What can hang from each mark:
q213: q57 q74 q469 q960
q74: q213 q636
q134: q213 q837
q243: q345 q636
q837: q134 q960 q970
q167: q213 q837
q636: q243 q469
q469: q213 q636
q970: q837
q345: q243

Every row comes from one small tree of marks. The marks that hang from a mark follow it in brackets, in the order of their numbers. Every link used is in the known rows. Which tree was each row made from?
(in the rows, 128 means zero)
Known rows:
q636[q469[q213]]: [102 135 136 139 128 160 134 123 137 112 112 135 108 108 130 158 117 118
 128 135 154 123 159 170 129 121 131 146]
q837[q134[q213[q57 q74]] q960]: [160 170 136 146  25 137 113 101 152 116 108  70 131 136 128 137 137 162
 113 118  98 166 127 160 111 115 119 174]
q837[q134[q213[q74]] q960]: [159 170 133 141   9 140 111 109 147 143  95  74 133 125 131 152 136 159
 121 132  91 153 112 143 112 109 111 188]
q970[q837[q134[q213[q469[q636]]] q960]]: [146 167 136 110  71 111  86  98 142 130  98  87 161 140 127 138 109 152
 106 121 124 113 139 179 121  82 114 181]
q469[q213[q960] q636]: [106 117 123 141  66 155  88  93 148 147  97 130 125 130 130 142 125 128
 129 131 123  92 166 191 132 144 136 143]
q167[q213]: [105 131 130 131 138 125 120 129 126 120 103 100 124 137 131 140  83 145
 114 126  97 127 128 123 143 152 125 133]
q74[q213 q636[q243]]: [104 137 125 114 174 129 124 140 121 125 123 148 145  99 149 124 161 126
 118 105 132 163 162 151 129 107 128 148]
q134[q213[q74] q837[q970]]: [147 172 130 148 134 126 114 118 174 140 106 112 137 143 141 151 113 125
 101 126 100 226 135 132 117 151 110 190]
q345[q243[q636[q469[q213[q57 q74 q960]]]]]: [ 90 119 147 157  47 141 106 102 165 102 117 111 129 102 136 121 140 136
  88 121 179 175 173 216 132 157 150 152]
q167[q213[q74 q469] q837[q134 q960 q970]]: [115 149 153 148  71 115  85 164 192 136  76  27 142 176 144 151  30 170
  86 127 125 130 116 177 135 137 114 202]
q134[q213[q57 q469[q636]] q837[q960 q970]]: [152 185 127 123 150 119  91  95 174 137  99  86 155 122 132 135  80 143
  80 112  94 175 154 153 119  92 123 193]
q636[q469]: [102 144 128 123 118 139 150 125 135 121 123 126 102 103 124 145 129 116
 134 129 158 132 146 148 129 106 123 139]
q837[q134[q213[q74]] q960 q970]: [167 170 136 148  41 125 122 124 187 153  99  49 158 140 134 165 124 158
 117 131  77 169 117 131 108  99 109 227]
q134[q213[q74[q636]] q837[q960 q970]]: [163 192 114 135 103 128 109 106 191 150  72 114 172 113 143 157  99 145
  81 117 117 243 104 141 122 126 110 196]
q345[q243[q636]]: [116 114 131 128 103 105 118 122 136 111 136 122 162 117 136 107 127 135
 102 124 145 147 137 137 132 139 135 146]
q243[q345 q636[q469]]: [101 130 119 124  88 147 148 125 116  80 149 145 124  91 111 119 135 144
 114 132 160 174 106 177 137 159 111 153]
q837[q134[q213[q74 q469]] q960]: [157 172 146 134  28 147  91 126 140 149  83  58 131 126 134 142 118 159
  98 131  94 142 122 150 113  94 118 195]
q970[q837[q134[q213[q57 q74[q636]]] q960]]: [157 173 131 134  73 112 105  89 164  96  98 105 172 151 131 129 130 159
  92 101 163 191 125 192 123 121 115 162]
q636[q243]: [115 132 149 119 106 109 128 137 141  95 158 123 130 114 131 133 148 113
 136 128 124 124 153 140 124 133 144 141]
q469[q213]: [127 119 134 145 138 153 109 124 131 119 116 136 139 137 134 143 115 131
 122 134 120 116 143 155 128 145 139 134]
q213[q960]: [113 116 126 133  59 126 116 109 137 167 111 120 120  99 126 133 149 132
 129 131 132 133 127 144 134 135 138 136]
q213[q57 q74[q636[q243 q469]] q960]: [ 89 153 144 142  42 136 123 113 181  93 111 115 105 107 129 120 169 116
 103 103 205 196 182 215 132 149 147 141]
q74[q213[q57] q636[q469]]: [ 90 149 112 127 211 150 147 119 125 123 102 144 115  97 140 118 145 133
 108  91 173 183 171 173 133  91 116 134]
q74[q213[q57 q469 q960]]: [106 116 139 134 155 152  95 123 110 179 103 109 106  92 141 105 156 146
  96 111 109 142 161 171 129 104 145 136]
q134[q837[q960]]: [127 145 123 125  62 126 114  95 149 154 113 135 150  77 133 138 102 149
 111 126 131 172  83 137 132 115 131 142]
q74[q213[q57 q469] q636[q243[q345]]]: [ 95 139 137 124 201 143 106 152 126 103 127 135 129  91 145  91 155 143
  76  96 165 177 167 177 136 136 134 136]
q636[q243[q345] q469[q213[q57 q74 q960]]]: [ 72 134 159 162  24 164 120 116 180  76 135 124  79  79 126 145 174 126
 111 131 186 169 172 238 133 198 151 142]
q469[q213[q57 q74 q960] q636[q243[q345]]]: [ 92 127 149 164  20 161  81 100 183  81 134 121 102 127 127 123 161 134
 109 123 153 137 182 252 129 215 148 133]
q213[q57 q469 q960]: [115 121 147 134 102 135  94 120 135 147 108  95 114 112 127 102 135 135
  92 116 143 131 159 164 133 123 154 127]

Write each row's tree:
[ 95 120 146 143  62 138  89  92 164  86 140 120 126 125 128 131 149 118
 129 117 129 101 208 216 127 156 159 141] -> q469[q213[q57 q960] q636[q243]]
[ 67 141 129 124 125 136 137 111 143 126 114 134 110  62 141 125 183 122
 116  95 172 186 196 194 135 102 140 151] -> q74[q213[q57 q960] q636[q243 q469]]
[ 75 144 144 126  79 128 155 137 151  81 157 132  89  72 122 144 160 116
 131 134 179 146 146 167 133 151 129 147] -> q636[q243[q345] q469]
[102 127 145 147  86 145 112 122 158  99 118 121 135 116 140 131 123 130
  94 130 170 161 161 195 130 151 137 160] -> q345[q243[q636[q469[q213[q74]]]]]
[ 88 125 142 115 109 144  82 128 122 178 109 109 107  86 144 120 158 131
 117 120  97 104 183 186 127  98 141 165] -> q74[q213[q469[q636[q243]] q960]]
[ 94 126 134 126  96 114 137 120 142 106 132 120 138  93 133 121 126 127
 107 125 171 153 152 153 134 121 130 153] -> q345[q243[q636[q469]]]
[137 142 159 143 138 154  91 144 144 107 116  93 105 161 130  94 117 137
  79 116 148 153 158 180 121 143 142 122] -> q213[q57 q74 q469]
[ 85 143 161 158  88 166 129 132 175  43 150 128  83 101 128 143 156 124
 111 129 183 168 173 228 129 193 144 139] -> q636[q243[q345] q469[q213[q57 q74]]]
[ 82 142 139 135  97 137 127 114 165  80 112 133 131  94 131 140 146 110
 111 109 194 159 196 202 137 132 152 149] -> q74[q636[q243 q469[q213[q57 q960]]]]
[155 174 128 127  52 114 104  99 162 118  87 110 176 144 134 141 125 157
  98 112 155 182 109 178 123 114 109 173] -> q970[q837[q134[q213[q74[q636]]] q960]]
[160 162 127 137  72 110 133 119 171 154 103  54 172 122 130 168 118 157
 127 131  78 146 119 107 112  77 110 226] -> q837[q134[q213] q960 q970]
[139 147 126 137  89 112 125 108 185 169 116 111 172  90 135 150  93 151
 108 126 120 186  86 124 128 108 128 176] -> q134[q837[q960 q970]]
[143 163 120 135 165 108 126 112 157 138 115 119 155 125 137 154 106 122
 108 125  96 204 138 107 123 128 113 190] -> q134[q213 q837[q970]]
[120 132 142 142 110 168 121 116 129  51 138 130 132 139 119 122 120 135
 106 121 142 175 158 220 124 153 135 157] -> q243[q636[q469[q213[q57 q74]]]]
[124 118 145 170  70 167  90 105 160 122 106 119 116 137 133 129 143 137
 103 125 138 154 157 209 127 179 153 125] -> q469[q213[q57 q74 q960]]
[ 81 148 134 141 129 145 138 129 163  47 129 146 121  97 129 131 142 120
 101 111 214 173 176 200 140 163 136 138] -> q74[q636[q243[q345] q469[q213[q57]]]]
[124 152 140 130  94 131 113 143 162  93 119 128 133 142 138 119 141 118
 107 113 166 174 150 168 125 153 132 141] -> q213[q74[q636[q243]]]
[137 151 146 124 127 105  99 120 126 114 111  95 155 157 131 129 124 136
 103 120 141 139 154 158 124 108 115 174] -> q970[q837[q134[q213[q469]]]]
[131 147 142 145  85 113 108 135 163 174  86  40 151 138 134 146 129 135
 107 129  96 146 170 120 119  92 116 233] -> q837[q134[q213[q469 q960]] q970]
[ 93 139 160 142  27 148  73 122 173 109 125  91  87 123 126  93 157 137
  86 117 162 143 179 231 129 182 148 136] -> q213[q57 q74 q469[q636[q243[q345]]] q960]
[128 154 123 148 121 106 119  85 171 143 112 108 146 112 133 143 132 128
 101 114 106 219 155 137 126 139 128 182] -> q134[q213[q57 q960] q837[q970]]
[ 95 137 132 121  83 123 120 124 153  87 156 132 114 115 123 121 146 124
 135 126 145 113 155 173 130 165 124 136] -> q469[q636[q243[q345]]]
[102 123 124 139  99 166 134 122 118  70 140 151 132  96 115 131 125 146
 109 137 153 163 120 198 138 173 120 158] -> q243[q345 q636[q469[q213]]]
[113 162 128 141 131 153 135 122 162  84 106 125 108 146 128 110 128 126
  95  99 205 194 164 189 129 139 124 125] -> q213[q57 q74[q636[q469]]]
[137 156 148 157  62 128  97 139 178 174  81  35 139 154 137 144 135 138
  99 129 103 168 168 141 115 112 116 234] -> q837[q134[q213[q74 q469 q960]] q970]
[100 134 144 160  62 174 115 105 162 117 101 118  87 111 129 145 142 126
 113 126 166 157 172 219 128 153 146 137] -> q636[q469[q213[q57 q74 q960]]]
[100 137 145 169 117 101 115 147 194  76 114  47 134 217 139 134  57 149
 105 107 149 162 159 183 135 185 108 174] -> q167[q213[q57 q74] q837[q134 q970]]
[ 93 128 137 138  93 145 101 120 153  76 146 141 122 124 130 136 133 124
 129 133 134 100 169 199 131 179 134 142] -> q469[q213 q636[q243[q345]]]
[ 79 151 139 149  29 144 127 115 184  92 113 124  93  90 127 115 178 129
  95 106 220 211 161 219 138 180 139 133] -> q213[q57 q74[q636[q243[q345] q469]] q960]
[146 167 141 117  88 108  89  88 150 105 110  85 159 145 124 126 113 155
  99 110 134 121 151 193 120  90 120 169] -> q970[q837[q134[q213[q57 q469[q636]]] q960]]
[162 162 131 144  89 106 136 110 179 128 115  50 169 133 127 153 122 159
 118 118  84 159 136 122 112  85 118 213] -> q837[q134[q213[q57]] q960 q970]
[128 144 129 150  69 105 129 118 168 166 101  55 157 135 129 157 144 135
 130 128  93 159 159 116 118 108 112 224] -> q837[q134[q213[q960]] q970]
[111 133 132 124 209 155  95 126 111 143 118 113 106 126 140  97 128 142
 102 104 110 117 184 178 123  93 126 134] -> q74[q213[q57 q469[q636]]]
[ 79 123 141 131 119 148  87 121 130 149 128 111  93  80 138 101 171 145
 100 111 126 132 180 208 132 136 139 142] -> q74[q213[q57 q469[q636[q243[q345]]] q960]]
